Each row comes from the steps of one walk. Every step used is in the known rows, and no mark comes twice. Write the walk behind each row, first mark first.
Known rows:
Z -> P: [  7  -6  -7   8  -5  14   6   9  -6 -15   3   8   3  10   2   9   5  -4
  -4   7 -16 -13   9  -4 -12  16  -3   3  -5  -3  -2  -6  11   9  -1   4]
N -> P -> G: [ 11   7   8 -10 -14  -2   3  -5  16  -5  -5   4  12  -1 -11  12  11 -11
   0   7 -19 -12   0 -13 -12  -4 -27   4 -14   4 -11 -11 -23   3   2  -7]
K -> W -> J -> R -> X: [  1  14 -29   2  -9  13 -23 -10 -12  16   0 -20   6 -46  12 -15  17   7
  14 -18  23 -10  10  -4   7   8 -10  15  18  -9 -29 -12  24  16  16  26]
F -> J -> R -> X: [ -7  -6 -11  16  -3  -4 -22  -9  -8  19   4 -18  20 -45   4  20  -6   1
  19 -13   1 -17   9  -8 -15  -6  -7  -7  13  -8 -33   1  24  17 -20  19]
G -> W -> N -> P -> J: [ 11  13  10  -6 -12  -7   6  -6  21  -9 -10   0  42 -29   7  14   8   8
   1  15  -9 -11  -4 -11 -13  26 -15   7   1   3 -26   6   2   2  24   8]
F -> S -> L -> K: [ -8  10  14   3  -7 -19   0 -10  24  -8   6 -11   3  -7 -18  12   5  -3
 -10   2 -38  15  -9 -13   9  20  -2  -6 -19   5  13  -1  14  25 -18 -21]
L -> K -> F: [-14   0  15  -6   9  -3  11  -4   6 -11  12  -3   7  12  -9  -2   7  10
  10 -15  -4  10  12  -2   6   1  13  -3 -13  16  14  -1  -8  20 -11 -22]
L -> K -> W -> N -> P: [ -6  21   1 -24 -17   4  24  -9  31  -1 -13  11  14   2 -24  15  18  12
   9   1 -13  -9   8 -11   6  33   0  -3   1   8 -20 -11 -15   1   5 -18]
F -> K: [ -8  -5  13   2   2  -7   6  -5  17  -1   5  -4  -7   5 -10   9   6   6
   1   0 -10   9  -4 -11  -5  -2  -8  -9 -16  -8   3   4  -3  -6  -6 -14]
F -> S -> L -> K -> W -> N: [-14  18   2 -11 -13 -20  10 -15  39  -2   4  -5   8 -14 -24   3  19   8
  -8  11 -31  12   0 -23  20  38   3  -5 -13   8 -10 -18  11  15 -10 -16]
T -> R -> X: [ -6  -2 -12  23 -14   0 -28   0  -5   7  -2  -4  10 -29   6   5  13  -6
   5  -9   2  -9   7  -3  -3   6 -15  14  -1 -17 -10  -1   2  16 -15   1]
T -> R: [ -9   4   0  10  -6  -1 -24   9  -6   0   1   1  12   0   6   1  10  -9
 -11 -13   1  -3   2  -4  -1  -4  -3  17  -2 -11   4  11  -2   8  -2  -4]
W -> X: [ -6  -2  -2   3  -7   9   2   2  13  -5   2  -1  -3 -20  -3   5  14  -6
  -4  -8  -1  -1   1  -9   4  10 -22  -2   1  -2   4   9  -4  -7   0   6]
J -> L -> K: [ -8   5   9  -3   2  -5  -9 -10   5  -9   5  -9  -7   2 -24   6  -9  -2
  22 -15  -8   2  -9  -9   6   4  11 -10 -11  11   6  -1   0   4  -8 -12]
K -> F -> J: [-12 -18  13  -3  18  -6   0   1  -3  -1  15  -2  19  -9   2  -1 -10   8
  -6  -9   3   0  10  -5  -6 -14   5  -7  -9  16  -9  12   8   8  -4  -3]
N -> P -> J -> L: [  5  10   9  -2  -2 -11 -15  -8   9 -10   1  -5  19 -11  -9   3 -21 -10
   1   1  -1  -6 -13 -18  -9   9 -12  -4  -9   6  -3   6   6  -4  31  11]
L -> K: [ -4   2  15   1  -1  -1   7  -1   8  -3  -1   1  -3  12 -10  13   7   4
   7 -11 -12   3  -2   1   0   9   6  -6  -9   6   7   4  -5  15 -12 -21]
N -> P: [  9  10   2  -7 -10   5   5  -3  10  -1  -9   6  10  -1  -9  15   0  -7
   3   4  -9 -10  -1  -5  -7   5 -13   5   0   2  -3   0  -8   1   8  -4]
W -> J -> L: [ -1   2  -6  -6   3   7 -24  -6  -7  -7   2 -13  -2 -26  -6 -13 -13 -10
   7  -6   8   2 -12 -11   6  -7  -6   3  -3   7  -7   5   5   2  23  13]
B -> R -> X: [ -8   2 -14   2 -29   3 -11   6  -1   6  -3 -11  -7 -30   8   2  -3   6
  21 -10   3  -4  -2   6   0  20  -9   7  10  -3 -25 -14  18   9  -5  16]
G -> W -> J -> L -> S -> R: [ 19   7   8  -1   0   0 -22  -9 -12 -18   3  -2  27 -30   0  -9 -14 -11
  10 -20  14 -12 -33  12  10   9  -4  26  13   3  -7   7  21  14  18  -1]
S -> L -> K: [-12  19  11   4   1 -11  -1   0   7   1   4  -8  -5 -14 -20   6   4   3
  -3  -7 -24  10  -1  -6  10   9   9  -9 -12   6   4  -2  12  18  -6 -18]
N -> P -> G -> W -> J -> L: [ 17  14   5 -20 -13   8 -19 -19   3 -21  -4  -9  24 -34  -6  -5   4 -12
  14  -9 -12 -16 -13 -12  -6 -11 -25  18 -15  14 -22   0  -6   4  28   6]
W -> N -> P -> G: [ -3   6  -1 -12 -19  -6  13  -5  30  -2 -11   4  20 -21 -19  20  14  -8
   3  15 -29 -12   7 -20 -10   9 -25   1  -8   5 -25 -19 -33   1  -6  -2]
F -> S -> L -> K -> W -> X: [ -9  14   8  -4 -16  -7   8 -13  39  -6  15  -9  -7 -18 -15   2  32   5
 -17  -9 -24  11  -3 -19  22  34 -18  -4 -14  10  11   5  17  10  -3 -13]
P -> J -> R -> X: [  1   5  -9  23  -1 -14 -22  -9  -6  11   6 -24  19 -41   9   4   0   1
  12  -6   9  -8   5  -9 -15  14 -10   0  10 -12 -19  -5  24  20  -1  26]
W -> N -> P -> Z: [ -7   0   9   6 -14 -10   8  -9  25  -5  -9  -8  27 -11 -10   8   0  -4
  -9  24  -7 -19  -8 -13 -18  20 -12  -1  -5  17 -25 -17 -18  -3  10   2]
W -> J: [  4   1   0  -4   2   8  -6   4  -4  -3  -1  -7   1 -18   8  -9   2  -1
  -6  -2   5   4  -5  -2   4  -2 -10  11  -4   1  -4  10   3   9  22   5]
K -> F -> S -> R: [  0 -10  13   0  -1 -12   2 -10  10  -7  18  -2  31   4   0  -7  -9 -12
 -12 -12   1   5  -5 -13   1  12   5  21   1   8  18 -13   3  26 -16  -2]
P -> J -> L -> S -> R: [  9   2  20  13   6 -24 -17  -7   4 -11  10  -6  23  -4 -11   5 -31 -12
  -8  -8  19  -4 -29  -1  -2  21  -5   8   3  -3   4   7  16   8  16  -2]
K -> F -> J -> P -> Z: [-11 -21  20  12  22   0 -22  -2  -1 -16  15 -20  28   8   3 -14  -4  14
 -14   8  13 -30  19  -9 -28   5   0 -11 -23  29 -20   3   8  13   6   3]
G -> W: [ 9  1  4 -4 -4  6  0 -6 -5 -9  0  2 12 -7 11 -4  9  3  9 -3  1 -6 -6  7
 -3 -1  2 10  5  3 -8  5 10 -1 -1 -1]
P -> J -> L: [ -7   2   7   5   8 -11 -18  -7   1  -8   8 -16   7 -10  -2  -9 -21  -5
  -1   0   9   4 -15 -13  -5   4   0  -8  -8   4   1   8  13  -5  22  12]
K -> F: [-11  -4   6  -6  12   0   2  -4  -2  -4  11  -2   9  -1  -2 -16   0   2
   3 -10   4   7  13  -3   4  -5   7   4  -4  10   6  -6  -3   6  -4  -4]
J -> L: [ -8  -2  -3   0   2  -1 -16 -10  -5  -6   4  -6  -3  -5 -13  -8 -19  -9
  14  -5   2  -3  -9 -10   3  -4   4  -5  -1   5  -2  -5   3  -7   3   6]
B -> R: [ -4   3  -3  -8 -22   1  -8  12   1   1   3 -11  -7   1   6   0  -6   3
   6 -12   3   4  -9   4   5   9   4  11   4   2 -11  -2  12   3   5   9]
S -> R -> X: [  5  -3  -8  15  -8  -1  -8  -7  -3  12  -2   3  17 -31   0   4  -7  -5
   7 -11  11 -10  -3  -1  -6  15  -4   7  14 -10 -10 -20  10  18 -12  10]
F -> S -> L -> K -> W: [ -6  18   9  -5  -7 -15   4 -12  28  -5  11  -6  -3   4 -14  -4  17  10
 -12   1 -24  12  -3 -10  16  26   3  -1 -16  12   6  -5  19  17  -4 -22]

Which walk is each row?
[  7   1  -2  -6  -6   7  -9  -6  16 -17  -5  -8  24 -17  -8   0  32   7
  17   5 -19 -34  17 -17 -18  20 -13   1  -9   0 -33 -14 -14   9  -8   7] => J -> P -> G -> W -> N
[  5   4  13   8  -8  -4   2  -8   8  -6  -3  -6  20   8   0   2  -4  -3
 -13  17   2 -17 -10  -1 -20   9 -12   1  -9  20 -10  -6  -7   0  20  -3] => N -> P -> Z
[-15  -4  18  -2   1 -12  -1 -22  19 -21  19 -15  12  10 -24  -2 -10  -4
  16 -11 -20  14  -5 -17   6  14   8  -2 -22  21  19  -4  -6  15 -20 -20] => J -> L -> K -> F -> S
[-15  -5  14  -2   6  -4 -11  -6   4  -3   7  -5   3  -4 -22  15 -20   4
  12 -13 -11  -5 -12 -11  -5  -3   8 -23 -19  15  -8  17  11   9  -9 -13] => F -> J -> L -> K
[  7  13 -10  17 -14 -10 -17 -11   5   9  -4 -20  31 -40   2  19  -1  -6
  13  -4   2 -18   4 -14 -18  19 -26   6   9  -9 -22  -6  15  21   9  21] => N -> P -> J -> R -> X
[  9  -4   2  15   3   2   1  12   0 -18  11   1  12   8  12   7   3   3
 -18  12  -7 -12   8  -5 -23  25  -6   0 -11  -1  -3   6  23  13  17  10] => Z -> P -> J
[-12  10   2 -20 -15  -2  22 -12  41   4  -9  10  11  -4 -22  11  20  12
   4  10 -12  -4   6 -24  -2  21 -17  -5 -11  -4 -26 -11 -14 -15   9 -15] => F -> K -> W -> N -> P
[-10  15  13  -5 -10 -16  -2 -14  31 -11  -4  -7  26 -18 -32  24 -13   0
   9   2 -16  -2 -13 -26 -11  31  -7 -12 -13  12 -12   2 -10   8  13  -7] => W -> N -> P -> J -> L -> K
[  4  12   4  -9 -10  -9 -11 -16  18 -14  -2  -6  44 -37  -5   6 -11  -3
  11   7  -9 -11 -13 -20 -12  22 -10  -1   0  11 -27   4   4  -7  26  15] => G -> W -> N -> P -> J -> L
[  9  -6  -2  -3 -16  10   7   2  10 -23   0   7  24 -17   1   8  28  -1
   4  15 -35 -25  16 -10 -19  19 -10   6 -11   1 -32 -17  -4  10 -12   4] => Z -> P -> G -> W -> N
[  9  -5   8   4 -11 -10  -1  -6  12   2   6  -1  24   1   2   5  -9 -15
 -15  -3  -4  -2 -18  -9  -7  17  -1  17   1  -3   9  -8   6  18 -13   2] => F -> S -> R
[ -3   7   6   3   0   4  -4  -2   6 -24  18   1   2  20  -6  -5   4  13
  -2  -6   0  -9   2 -11  -9  36  11 -11 -18  11  -5   1  26   8  20  -1] => Z -> P -> J -> L -> K -> W
[ 21  17  -1 -11 -17   9 -15  -9  -1  -6  -1 -21  37 -35   4   4  22 -12
  14 -14 -11 -19  -5  -9 -13 -11 -23  30   4   6 -25   0  -1  25  18   9] => N -> P -> G -> W -> J -> R
[  0  18 -11 -21 -16   5  15  -7  24   5 -12  13  17  -8 -11   3  11   7
   4  11  -3 -13  10 -16   2  24  -9   2   9   3 -28 -13 -10  -9  14   2] => K -> W -> N -> P
[-27   6  10   7  14 -19 -16  -3  -2   4  23 -26  28 -29 -21   8  -8   0
   2 -26 -22  10  13 -22   4 -10  18  -8  -9  14  -9   9  25  38 -21  -7] => S -> L -> K -> F -> J -> R
[-11  -6  26  -3  17   0  -8  -2  14 -18  17 -11  18  11 -17   8  17  14
   7 -15 -22 -21  27 -17 -17   2  -5 -15 -36  22  -9   5 -13  29 -21 -21] => L -> K -> F -> J -> P -> G
[-19   3   9  -9  14   4 -10 -13  -3 -15  11 -18   6 -15 -18 -17  -6   0
  13 -27   0  12  -1 -14  13  -2   9   0 -15  22   7   3  -4  18  11 -11] => W -> J -> L -> K -> F
[-20   1  -1 -15  -5  -8  17 -11  31   5  -2   2  -3  -4 -15   1  21  19
   4   7  -1   3   8 -19   4  17  -3 -10  -7  -6 -21 -10  -5 -17   0  -9] => F -> K -> W -> N
[-10 -13  18  -1  20 -18 -11 -10  -3 -17  14  -8  17  -6 -17   4 -25   2
   9  -7   2  -1  -3   4   5  -7  -1  -8 -12  16  -6  12   9   0  -2 -16] => K -> F -> J -> L -> S
[ -9  13  11  -7   6 -10 -11 -14  10  -9  14  -7  -4   7 -10 -13   0  14
   3 -11  18   3  -8 -10   9  20  11 -12 -15  14   0   6  16  -1  25  -4] => P -> J -> L -> K -> W
[  0   8 -11   5  -2   6 -20   3 -10   8   2 -23  11 -28   4  -3   3  -8
   6 -17   5  -3  -2  -8  -3  -8  -5  16  14  -4 -11   4  10  21  11  13] => W -> J -> R
[ 19   9  10 -15 -15   0   3  -9  10 -14  -4   5  24  -9   2   8  19  -3
   9   2 -17 -14  -3  -1 -11  -4 -22  14  -9  10 -18  -4 -13   4   6  -6] => N -> P -> G -> W
[ -1  18  19  -3  -5 -12  -8 -12  17 -12   2  -8  16   0 -23  17 -13  -4
   8  -6 -11  -4 -17 -16  -9  20  -7 -11 -18  15   2  10  -1   8  17  -9] => N -> P -> J -> L -> K
[-10  -7  22   0  21   8  -9   2   6 -11  14  -7  18  11 -15  10   7  21
   8 -17  -9 -18  24 -13 -14  10   8 -16 -23  18  -5  14  -1  27 -14 -19] => L -> K -> F -> J -> P
[ -7 -13  24   4  21 -15 -17  -8  -4 -12  18  -2  36  -7 -16   4 -35  -9
   2 -21  11  -7 -13  -2   2  -2   5   3   2  12  -3   8  12  13  -6 -13] => K -> F -> J -> L -> S -> R
[ 15   2   6 -13  -4   6  -9  -5  -2 -14   0 -10  14 -28  15 -13  24   2
  -4  -4  -4  -7  -6   0  -5 -13 -18  14 -10   9 -18   3   1  12  16   3] => P -> G -> W -> J
[ 13  -4  13  22   1 -11 -12   1  -2 -26  15   1  25   6  -7   9 -26 -17
 -11   0   1 -18 -17  -4 -15  38  -5   9  -2  -4   0  -1  28  16  15   1] => Z -> P -> J -> L -> S -> R
[-12   3  10 -13   5   0 -12 -14   7  -4  12  -2  -1   5 -17   2  -6  16
   6 -14   3  -5  -8  -8   4   2  14 -17 -15  18 -15  13  18  -3   3 -12] => F -> J -> L -> K -> W
[  8  11  -4 -15 -18   6   8 -12  15  -5 -13  10  32 -26  -5  15  10   1
  14   7 -16 -17   0 -10  -8  17 -10   8   7   3 -26  -5  -7  -3   4   3] => G -> W -> N -> P
[-10  -6  21   3  -1 -14  -5 -22  15 -15  21  -9  26   7 -21  -2 -20 -12
   6 -25  -9   5 -14 -19   4  17  15  10 -11  17  24 -12  -1  27 -24 -14] => J -> L -> K -> F -> S -> R
[  1  16  -2 -15  -7 -10  11  -6  30   0  -3   5  24 -10  -1   1   9  10
 -11  16   5 -11   5 -16  -6  32 -13  -1   1   7 -27  -1  -1  -6  34   8] => K -> W -> N -> P -> J
[-14  -5  28   2   8 -24  -5 -21  23 -22  23 -22  20   5 -15  -5 -10   0
   2  -8 -10  14  -9 -17   1  22   3  -4 -28  23  20   4   5  18  -3 -13] => P -> J -> L -> K -> F -> S
[-17   6  17   3  25  -1 -20   3  10  -9  19 -14  18 -13 -23   5   0  12
  -2 -14 -23  -7  26 -21  -4   7   9 -21 -26  19  -9   9  16  33 -12 -15] => S -> L -> K -> F -> J -> P
[ -8  -6  22  -6  -1 -12  13 -14  21 -14  12  -7  13  18 -12   4  10   6
   3  -6 -20  11   4  -9   5  14   4   2 -20  18  22  -3  -9  25 -24 -27] => L -> K -> F -> S
[-21   0  11  -6  11  -4  -7 -14   2 -15  16  -9   5   5 -27  -7 -12   1
  21 -20  -4   8   3 -10   9   2  20  -7 -16  20  12  -4  -9  10 -10 -15] => J -> L -> K -> F
[-14 -12  33  12  21   2 -12  -5   8 -17  18 -21  24  16  -7  -5   4  22
  -7  -3   0 -29  17  -9 -27  12   7 -19 -34  33 -11   6   2  27  -5 -16] => L -> K -> F -> J -> P -> Z
[  2 -12   5  19   3 -14 -24 -15  -5   1   3   1  25 -38 -14  20 -31  -7
  13 -13   7 -20 -21   2  -9  11 -10  -5   5  -3 -21   0  24  14 -16  -2] => F -> J -> L -> S -> R -> X
[  2 -10  10   1  10 -17 -15  -8  -1 -11   3  -2   8  -6 -18  15 -26   0
   9   0  -4  -8 -16   6   1  -3  -8 -11  -9   6 -10  19  12  -5  -3 -13] => F -> J -> L -> S
[ 16   3   4  -6  -1  13 -16  -5   3 -20   1  -8  18   0   3  -6  31   6
  11  -3 -11 -33  16  -6 -17   7 -11   5 -11   4 -16  -9  -4  10  -2   3] => J -> P -> G -> W
[ -7  -6  24   1  -3 -14   9 -10  18  -9  19  -2  30  12 -10   4  -2  -5
  -3 -19 -11   9  -7 -10   3  20  11  14  -9  14  24  -9  -4  36 -25 -22] => L -> K -> F -> S -> R
[ -1   9  -9 -16   6  11 -20 -11  -3  -4   4 -10  -6 -17  -1 -32  -4   3
   0 -12  23   1  -9 -11  14  -1   2   7   1   9 -12   1  14  -7  36  13] => K -> W -> J -> L
[ -1  15   4 -16   0  12   5  -2   7  -4   1  -3  -8   2   0 -13  21  19
  -1 -15  12   2   0   2  15  10   3   4  -4  10  -3   7   7  16  24 -16] => L -> K -> W -> J
[  5  11  -8 -16   0  12  -2   0  -2  -1   1  -4  -1 -11  10 -25  16  10
  -8  -6  21   2   1   0  11   2  -3  10   5   6 -11   5  11   2  33   7] => K -> W -> J
[-20  10  12   1  13 -15   0  -5   8  -6  15 -11   7 -14 -23  -7   3   0
  -2 -16 -20  19  10 -11  16   2  16  -5 -15  17  13  -5   6  24 -11 -20] => S -> L -> K -> F
[ -2   0  13  12   0   0  -7  -1   5 -27  15  -3   5  11 -13  11  -6   0
   1  -1 -17  -8  -3 -15 -16  30   3 -13 -24   8   1   6  17  16   7  -1] => Z -> P -> J -> L -> K
